Known rows, with every way that one mark hangs from another
E(J(K) R): [ 1.495  1.773 -1.013 -0.145  0.835 -2.388  0.659  2.318  1.377 -1.492
 -0.539 -1.927 -0.479  0.967 -3.141 -0.249 -0.546 -2.313  0.220 -0.612
  0.065  0.506 -0.726 -5.860]
E(J(K(R))): [ 0.398  1.701 -0.544 -0.321  0.477 -1.018  0.669  0.813  0.744 -1.069
 -1.916 -1.485 -0.033  0.769  0.960  0.164 -0.867 -1.268 -0.148 -0.358
 -0.500  0.607 -0.289 -3.458]
K(J R(X)): [-1.771  2.456  0.248  0.198  0.458 -0.123 -1.206  2.343  0.017  0.151
 -0.532 -0.071  0.736 -0.705  4.341  1.549  1.315 -0.672 -0.816  0.574
 -0.551  0.039 -1.052  0.829]
Y(A): [ 1.309 -0.206  0.440  0.585 -0.826 -0.038  0.444  1.703  0.839  0.414
 -0.574  0.419 -0.897 -0.160  1.278 -0.337 -1.355 -0.632  0.209 -0.008
  0.617 -1.297 -1.167 -1.505]
A(S(J(K(R(X))))): [-0.026 -1.197 -2.309 -0.558 -0.358  1.123  1.005 -1.142 -0.154 -0.337
 -2.717 -0.171  0.130 -0.389  0.327 -0.030 -0.031  0.834  0.550  0.243
 -1.175 -0.608  0.486  0.892]
J(K(R(X))): [-0.937  0.109 -0.967 -0.538  0.497  0.461  0.525  1.412 -0.004 -0.082
 -1.592 -1.223 -0.448 -0.307 -0.975  0.289  0.024  0.804 -0.015 -0.363
 -0.935 -0.380  0.421  0.122]
B(T(R)): [ 2.160 -0.680  0.030 -0.060  0.069 -0.509  2.715  0.817  0.464 -0.615
  0.873  0.017 -1.752  0.516 -0.595  0.766  0.154 -2.264 -0.057 -1.062
 -0.212 -1.096  0.101 -0.087]
S(A J(K) R(X)): [-0.869  1.838 -1.976 -0.732 -1.110  0.765 -0.793  2.490  0.312 -0.107
 -2.616  0.045  2.563 -0.241 -3.545  1.157 -0.122  0.753  1.794  0.418
 -0.097  0.848  0.273  2.270]
G(P Y(A(S(J)))): [ 0.044 -3.427  0.990  0.710 -0.368  0.893 -0.557 -0.796  0.054  1.940
 -0.503  1.497 -1.866 -0.241  3.082 -0.467 -1.489 -4.009 -0.330  0.012
  1.517 -0.418  1.328 -0.624]
G(Y(A(S(R(X))))): [ 0.649 -2.468 -0.136  0.403 -0.378  1.281  0.229  3.014  0.199  1.224
  0.974  1.295 -1.286 -0.284  0.799 -1.104 -1.985 -0.153  0.231  0.355
  0.724 -0.128 -0.184 -0.041]
P(R): [ 0.149  0.519  0.928 -0.046  0.244  1.083  2.169 -3.020 -0.074  0.099
 -0.490  0.116 -0.296  0.788  2.723  0.259 -0.413  0.062  0.144 -0.907
  1.724  0.225 -1.194 -0.358]
J(K): [ 0.847 -1.391 -1.223 -0.531  0.034  0.481  1.770 -1.638  0.496  0.030
 -2.347 -1.030 -0.792  0.712 -0.130 -0.137 -1.360  0.544  0.428 -0.360
  0.373 -0.995  0.536 -0.907]
T(B R(K X)): [ 1.360 -1.429  0.156 -0.172  0.440 -1.955  0.268 -0.727 -0.105 -0.358
  4.076 -0.163 -0.002 -0.579 -1.295  0.784  1.011  2.318 -0.323  0.182
 -1.168 -0.293 -0.175  1.429]
S(A J R): [ 0.432  2.169 -0.474 -0.328 -1.348  0.355 -0.214  0.150  0.459  0.318
 -2.990  1.110  2.601  0.802 -0.476  1.328 -1.135 -1.168  1.540  0.153
  0.677  0.631 -0.737  1.589]
S(R(K X)): [-0.812  0.778 -0.869 -0.589  0.194  1.242  0.195  1.123 -0.290 -0.923
  0.342 -0.350  1.037  0.224 -2.468 -0.263 -0.255  4.240  0.098 -0.266
 -1.655 -0.175 -0.066  1.488]
E(J(K(R(X)))): [-0.278  1.804 -1.094 -0.344  0.467 -0.875  0.218  2.545  0.685 -1.114
 -1.146 -1.601 -0.047  0.100  0.202  0.207 -0.248 -0.388 -0.120 -0.254
 -0.995  0.745 -0.478 -2.886]
P(R(K)): [-0.992  0.446  0.525 -0.296  0.664  1.265  1.556 -3.940 -0.594 -0.008
  0.080 -0.565  0.468  0.935  1.388 -0.408  0.041  2.401 -0.265 -0.331
  0.993  0.381 -0.507  1.173]
G(P(R(K)) Y(A(S))): [-1.292 -3.322  2.223  0.706  0.522  1.533 -0.117 -2.965 -0.839  1.215
  0.849  0.863 -1.362 -0.323  2.548 -1.305 -0.563 -1.708 -0.911 -0.109
  2.016  0.207  1.704  0.116]
T(B): [ 2.767 -1.988  1.092  0.118 -0.344 -1.843  1.748 -2.357  0.730  0.783
  0.290  0.580 -0.351  0.322  2.713  0.256 -0.771 -1.143  0.360 -0.246
  0.521 -0.770 -1.379  0.138]
T(B R(K(J) X)): [ 0.860 -0.581  0.263 -0.011  0.575 -2.322 -0.550 -0.679 -0.029 -0.372
  3.924 -0.129  0.623 -0.730  0.707  1.303  1.636  1.796 -0.525  0.892
 -0.768  0.004 -0.149  1.589]
P(R(X)): [-0.769  0.786  0.093 -0.073  0.247  1.522  1.388 -0.484 -0.168  0.084
  0.799 -0.036 -0.276 -0.253  1.593  0.327  0.643  1.494  0.125 -0.779
  0.951  0.364 -1.400  0.412]
Y(A(S) G(P)): [ 2.056 -1.190  1.604  0.844 -1.148 -1.623 -1.158 -1.008 -0.120  0.280
 -0.837  1.127 -2.235 -0.462  0.063 -1.295 -0.350 -3.759 -0.207 -0.124
 -0.124 -1.008  0.524 -2.791]
R(K X): [-1.205 -0.581 -1.766 -0.428  0.203  1.300 -0.173  0.627 -0.261  0.344
  1.008 -0.947  0.163 -0.325 -0.882 -0.583  0.599  4.580 -0.427  0.235
 -1.721 -0.729 -0.447  2.234]
A(S(R)): [ 2.187 -1.656 -0.412 -0.207 -0.542  1.457  2.467 -2.977  0.078 -1.538
 -2.280  0.805 -0.099  0.399  0.660 -0.500 -1.647  1.058  0.423 -0.648
 -0.546 -1.300 -0.083 -0.625]
T(R(K X)): [-0.135 -0.075 -1.265 -0.386  0.514  0.394 -0.019  0.114 -0.262 -0.516
  2.594 -0.672 -0.494 -0.112 -2.008  0.735  0.444  3.464 -0.668 -0.165
 -1.387 -0.549  0.200  0.618]

Rows
[ 0.127  1.178 -0.281  0.034  0.936 -1.185 -0.332 -0.057  0.366 -0.255
  0.330 -0.996  0.508  0.823 -1.161 -0.100  0.520 -0.153 -0.508  0.327
  0.059 -0.357 -0.660 -1.106]
E(R(K(J)))
[-0.609  0.919 -0.542 -0.278 -0.654  1.291 -0.808  1.335 -0.157 -0.515
 -0.479  0.081  2.360 -0.334 -2.893  0.076  0.043  3.327  0.560  0.207
 -0.960 -0.068 -0.408  2.758]
S(A R(K X))
[-1.216  1.457 -1.570 -0.453 -0.823  0.238 -1.043  1.594  0.224  1.019
 -3.016 -0.319  1.835 -0.326 -0.772  1.229  0.415 -1.004  1.076  0.667
 -0.022  0.589 -0.061  2.215]
S(A J(K(R(X))))
[-1.044  1.433  1.505  0.123  0.316 -1.304 -1.823 -2.434 -0.877  0.781
  0.603 -0.016 -0.692  0.316  1.058 -0.022  1.825 -1.661 -0.717 -0.036
  0.231  1.058  0.417 -0.320]
Y(G(P(R(K(J) X))))
[-1.823  0.460 -1.582 -0.214  0.361  0.760 -1.139  0.639 -0.205  0.181
  0.780 -0.871  1.017 -0.516  1.680  0.137  1.376  3.914 -0.672  1.149
 -1.197 -0.364 -0.358  2.436]
R(K(J) X)
[-0.183  1.539  0.426 -0.066 -0.523  0.456 -0.814 -1.023  0.005 -0.607
 -1.946  0.272  3.044  0.469  0.400  0.512 -0.385  1.322  0.352  0.826
  0.357  0.081 -0.150  2.074]
S(A R(K(J)))
[-0.710  1.275  2.168  0.649 -0.310 -1.614 -2.302  0.821 -0.658  0.810
  1.493  0.301 -1.319 -0.491 -1.282 -0.982  1.246 -1.751 -0.404 -0.029
  0.222  0.570  0.206 -1.273]
Y(A G(P(R(K X))))
[-1.022 -2.996  1.853  0.871  0.212  1.767 -0.270 -0.254 -0.505  1.312
  1.357  1.283 -1.965 -1.201  2.618 -0.721 -0.122 -2.401 -0.608 -0.469
  2.020  0.140  1.001 -0.418]
G(P(R(X)) Y(A(S)))
[ 0.148  0.059 -0.820 -0.134  0.511 -0.339  1.071  2.193 -0.061 -0.768
  2.123 -0.603 -0.543 -0.311 -0.985  0.669  1.843  0.196 -0.526  0.051
 -1.102 -0.652  0.532  1.920]
B(T(R(K(J) X)))
[ 0.616  2.007 -1.869 -0.195  0.823 -1.966 -0.196  4.866  1.242 -1.498
  0.756 -2.072 -0.506 -0.069 -4.464 -0.180  0.535 -0.828  0.201 -0.545
 -0.729  0.650 -0.930 -5.162]
E(J(K) R(X))
[-1.626  2.298 -1.644 -0.587 -0.963  0.984 -1.617  1.898 -0.187  0.133
 -1.155  0.282  3.374 -0.014 -2.790  0.718  0.413  2.543  1.160  0.813
 -1.041  0.971 -0.288  3.970]
S(A J R(K X))
[ 1.302  0.521  2.096  0.777 -0.865 -2.305 -1.790  0.598  0.128  1.156
 -0.163  0.809 -2.155  0.012 -0.099 -0.635 -0.311 -4.280 -0.203 -0.262
  0.299 -0.379  0.036 -2.816]
Y(A G(P))
[-1.096 -2.907  1.440  0.498  0.215  1.222  0.060 -2.104 -0.452  1.478
 -0.552  0.937 -1.441 -0.268  2.263 -0.516 -0.842 -3.528 -0.072 -0.143
  2.724  0.545  1.987 -0.543]
G(P(R) Y(A(S(J(K)))))
[ 0.565 -0.595 -0.893 -0.297  0.419 -0.043  1.644  2.176 -0.098 -0.697
  2.306 -0.621 -1.085 -0.196 -2.526  0.255  1.381  0.677 -0.343 -0.522
 -1.482 -0.878  0.491  1.747]
B(T(R(K X)))
[-0.161  1.566 -1.564 -0.990 -0.251  0.217  1.044 -0.383  0.286 -0.355
 -2.982 -0.249  1.289  1.343 -1.865  0.779 -1.463  0.304  1.396 -0.122
 -0.034  0.608  0.874  0.203]
S(J(K) R)
[-1.639 -2.347  1.301  0.709  0.039  1.613 -0.697  0.071 -0.510  1.628
  1.018  1.364 -1.457 -1.031  2.540 -0.377  0.093 -2.688 -0.278 -0.145
  1.983  0.727  1.039  0.214]
G(P(R(X)) Y(A(S(J))))
[-0.067 -3.251  1.347  0.705 -0.179  1.242 -0.591  1.051 -0.080  0.939
  0.477  1.472 -1.842 -0.908  1.176 -0.660 -1.197 -2.367 -0.460 -0.400
  0.851 -0.579  1.383 -0.779]
G(P Y(A(S(R(X)))))
[ 1.375 -0.630 -1.323 -0.480 -0.790  1.145  1.816 -2.718  0.039 -1.028
 -2.749  0.984  0.706  0.674  0.729  0.021 -1.394  0.519  0.911 -0.163
 -0.547 -0.520  0.033  0.246]
A(S(J R))
[ 0.663  0.914 -0.593  0.192 -1.035 -1.756 -1.754  2.875 -0.241  0.693
 -0.767  0.419 -0.925 -0.514 -1.985 -1.123  0.273 -1.711  0.685  1.033
 -1.205  0.381 -0.019 -0.873]
Y(A(S(J(K(R(X))))) G)
[ 0.573  1.227  2.884  0.814 -0.550 -2.008 -1.456 -0.265 -0.242  0.883
  0.289  0.806 -1.794  0.063  0.236 -0.586  0.276 -4.142 -0.171 -0.489
  1.247  0.399 -0.040 -2.669]
Y(A G(P(R)))
[-1.343  1.573 -0.737 -0.415  0.307  0.813 -0.481  1.159 -0.269 -0.955
  0.170 -0.292  1.724  0.037 -0.495  0.304  0.353  3.685 -0.156  0.476
 -1.133  0.129 -0.009  1.776]
S(R(K(J) X))
[ 2.298 -1.666  0.932 -0.139  0.471 -2.258  0.963 -3.332  0.051 -0.194
  2.868  0.004 -0.022  0.390 -0.104  0.730 -0.046  0.892 -0.300  0.063
 -0.411 -0.366  0.000  0.697]
T(B R(K))
[-0.193  2.429 -1.383 -0.077  0.959 -1.701 -0.933  4.121  0.753 -1.327
  2.171 -1.845  0.254  0.157 -3.735 -0.646  1.007  0.975 -0.457 -0.147
 -1.579  0.711 -1.531 -3.363]
E(J R(K X))
[-1.829  0.608 -0.250 -0.299  0.641  1.776  0.757 -1.270 -0.696 -0.019
  1.288 -0.725  0.487 -0.043  0.180 -0.343  1.120  3.834 -0.255 -0.256
  0.082  0.498 -0.750  1.867]
P(R(K X))
[ 0.150  0.507  1.191  0.642 -0.990 -1.273 -1.771 -0.003 -0.601  0.453
  0.010  1.213 -1.275 -0.877 -0.303 -0.812  1.095 -3.195  0.265  0.116
  0.241  0.499  0.354 -1.407]
Y(A(S(J)) G(P(R(X))))
[ 1.809 -0.899  1.049  0.040  0.578 -2.752  0.216 -3.350  0.075 -0.278
  2.643  0.074  0.627  0.262  1.909  1.250  0.563  0.340 -0.515  0.780
  0.086 -0.153  0.087  0.808]
T(B R(K(J)))
[ 0.773  2.229 -0.617 -0.029  0.954 -2.123 -0.112  1.422  0.876 -1.260
  0.926 -1.680  0.308  1.140 -2.562 -0.755 -0.008 -0.478 -0.443 -0.237
 -0.752  0.567 -1.333 -4.192]
E(J R(K))
[-1.045  1.754 -0.431 -0.096 -0.543  0.881 -1.585  1.524 -0.093 -0.639
 -0.722  0.138  3.015 -0.511 -0.908  0.586  0.644  2.753  0.339  0.911
 -0.462  0.259 -0.353  2.898]
S(A R(K(J) X))
[ 0.341  0.771  0.276 -0.234 -0.646  0.866 -0.031 -1.153 -0.027 -0.507
 -1.633  0.239  2.372  0.607 -1.700 -0.075 -0.993  1.864  0.561  0.115
 -0.093 -0.209 -0.223  1.972]
S(A R(K))
[-1.578 -2.691  2.329  0.873  0.624  1.301 -0.757 -2.953 -0.832  1.151
  0.650  0.916 -0.823 -0.426  4.033 -0.846 -0.094 -2.194 -1.054  0.476
  2.424  0.417  1.749  0.367]
G(P(R(K(J))) Y(A(S)))
[ 0.166 -0.928 -1.295 -0.267 -0.133  1.633  0.765 -1.644 -0.411 -1.733
 -0.968  0.235  1.082 -0.460  0.405 -0.581 -0.014  3.596 -0.077  0.473
 -1.420 -0.921  0.338  1.281]
A(S(R(K(J) X)))
[-1.023 -2.240  2.312  0.305  0.828  1.375  0.639 -3.382 -0.416  2.020
  0.417  0.849 -1.816  0.697  4.044  0.227 -0.866 -3.443 -0.726 -1.138
  2.779  0.792  0.938 -0.471]
G(P(R) Y)
